Known rows, with every way that one mark hangs from another:
V{R{D}}: [ 15 -10  22  21   7  27  29  10  35  45 -14 -21   1  -7 -11   5   0 -15
  34  -8  -7]
R{D{K{Q{W}}} V{E{C}}}: [  4  11  36  -1  10  11  22  28  35  44   6 -15  10  -4  -7 -29 -17 -17
  47   9  16]
K{D{R} Q{W}}: [  2  -2  34 -13  15  11  37  30  32  16   3 -17  -5  18  -9 -44   2 -13
   9  -2 -22]
K{Q{W}}: [  4   4   5 -18  13  16  34  25  31  -7   7 -14   4   3  -8 -49  -2 -13
  20  -3 -30]
K{D}: [ 11  -9  21  21   5  17  33  31  35 -12  -3 -18  -2   9 -10   1   2 -15
  24 -11 -14]
V{E R}: [ 17 -17  -4  30   6  21  44   7  32  29 -19 -19   0  -5 -12   0   5 -13
  34  13   1]
E{C{A} V{R{D}}}: [  9 -10  22 -27  10  19 -74   9  35  45  -9 -22  -1 -22   4   4  -7 -16
  47  -2  32]
C{A E{V{R{D}}}}: [  9  -9  22 -15  11  23 -41  11  35  33  -6 -20   0 -26   5   2  -4 -17
 -15   3 -42]
K{D{R} Q}: [  8  -3  29  20   4  10  36  31  32  17   3 -15  -9  21 -10 -37   3 -13
  12  -7 -19]
K{D Q{W}}: [  4   0  29 -12  16  13  40  30  33 -12   0 -15   1  17  -7 -44   0 -14
  26  -1 -24]
D{K R}: [  7   0  12   8   3  21  46  23  31  38   6 -20  -2  -5 -10  -1  -6 -12
  -3 -23 -15]
J{W}: [ 19  -7   2   6  15  23  29  17  30  -7   2 -16   6 -18  -5   0  -4 -15
  28 -28 -41]
J{N W}: [ 19 -12  -1   4  18  28  20  14  30  -8   5 -23   4 -21  -8   8  -7 -15
  29 -28 -52]
Q{K{D} W}: [  0 -19  27 -44  28   8  43  29  36 -15  -6 -23   3 -10  -6 -18  -1 -15
  16  -2   1]
Q{K{D}}: [  8 -20  21  -4  15   6  42  30  36 -15  -5 -20  -2  -6  -8  -9   1 -16
  19  -7   5]
K{D{R{V{E}}} Q{W}}: [  1  -1  32  -4  14   8  41  32  32  27   0 -17  -4  18  -9 -45  -3 -14
  17  10 -21]
R{D{K{Q}} V{E{C}}}: [  8  11  32  20   3  11  21  28  35  44   7 -13   8  -2  -8 -25 -16 -17
  48   6  18]
D{K{Q{W}} R}: [  2   7  19 -18  12  19  52  22  29  38   9 -18   0   1  -8 -38  -7 -11
   0 -15 -23]
E{V}: [  6  -6  -4 -27   3  22 -13  26  33  -4   4 -17   2  -5 -10  -6  -6 -13
  29  -9 -30]
V{E R{D{K{Q}}}}: [ 16  -7  26  25   7  21  60   7  34  54 -12 -17   4  -3 -10 -17  -2 -16
  44  12   0]
E{C{A} V{R{D{K}}}}: [  8  -5  27 -30  12  21 -61   8  35  50  -8 -22   2 -23   5   4 -10 -15
  47  -6  33]
R{D{K}}: [ 10   2  33   9   4  23  43  26  35  24   7 -17   7  -9  -9   1  -9 -17
  27 -19 -18]
R{V{E}}: [  8  -2  -6  29  -1  15  33  28  33   9  -1 -15   3  -5 -10  -4  -7 -16
  29   5 -20]

Rows:
[ 12  -6  31   1  16  15  21   7  34  59 -13 -19   5  -4  -9 -21  -3 -14
  52  18  46] -> V{E{C} R{D{K{Q{W}}}}}
[ 13 -11  -1  18   2   5 -10  23  33   0   0 -15   0 -17   1  -2   1 -16
  28  11  29] -> V{E{C{A}}}
[ -3 -17  31 -41  27   7  39  31  35  15  -5 -25  -1  -9  -7 -18  -5 -15
   6  -2  -1] -> Q{K{D{R{V}}} W}
[ 12  -7  30   4  15  22  62   7  34  54 -13 -18   6  -5 -10 -21  -3 -15
  42  15  -2] -> V{E R{D{K{Q{W}}}}}
[  9  -5  22 -29  11  22 -49  12  35  49  -9 -22   2  -7  -9   2 -10 -12
  54  -5  43] -> E{C V{R{D{K}}}}
[  4   6  11  14   2  22  41  25  31  50   5 -20  -1  -5 -10  -1 -13 -13
   1 -22 -20] -> D{K R{V}}
[  8  -1  23 -26   9  27   4  11  33  44  -6 -19   3  -2 -10 -19  -9 -13
  45  -6 -21] -> E{V{R{D{K{Q}}}}}
[  7  -6   1  23   0  10   2  27  32  44   2 -18  -6  -3 -10  -3  -5 -13
  11   2  13] -> D{R{V{E{C}}}}
[ 16 -11  30  21   9  16   8   4  35  59 -15 -20   2 -20   1   6  -2 -17
  45  11  44] -> V{E{C{A}} R{D{K}}}
[ 16  -6  27  22   9  15  20   7  34  59 -12 -17   3  -2 -10 -16  -2 -14
  53  15  48] -> V{E{C} R{D{K{Q}}}}
[  6   2  13  16   2  13  17  22  31  55   3 -19  -2 -15  -1   0 -12 -15
   7  -7  10] -> D{K R{V{E{C{A}}}}}
[  4  13  14  14   2  18  48  24  29  50   9 -16  -1   4  -9 -32 -13 -12
   5 -18 -25] -> D{K{Q} R{V}}
[  8  -1  29 -31  12  19 -58   8  34  51  -6 -19   1 -18   5 -16 -10 -15
  49  -3  30] -> E{C{A} V{R{D{K{Q}}}}}
[ -1 -21  31 -45  28   7  41  29  35   8  -5 -25  -3  -9  -7 -18   0 -14
   3  -3   2] -> Q{K{D{R}} W}
[  9  -4  20 -16  12  27 -15  13  34  37  -6 -20   4  -7 -12  -1  -7 -13
  -5   1 -29] -> C{E{V{R{D{K}}}}}
[  9  -9  17 -26  10  20 -62  13  35  44  -9 -22   0  -6 -10   1  -6 -12
  54  -1  41] -> E{C V{R{D}}}
[  9 -10  17 -23   8  28 -11  13  35  39  -9 -21   1  -7 -11   0  -5 -14
  42  -5 -20] -> E{V{R{D}}}
[ -2 -20  30 -39  27   0  20  31  35  19  -6 -25  -2  -8  -7 -18  -4 -15
  15  11  34] -> Q{K{D{R{V{E{C}}}}} W}
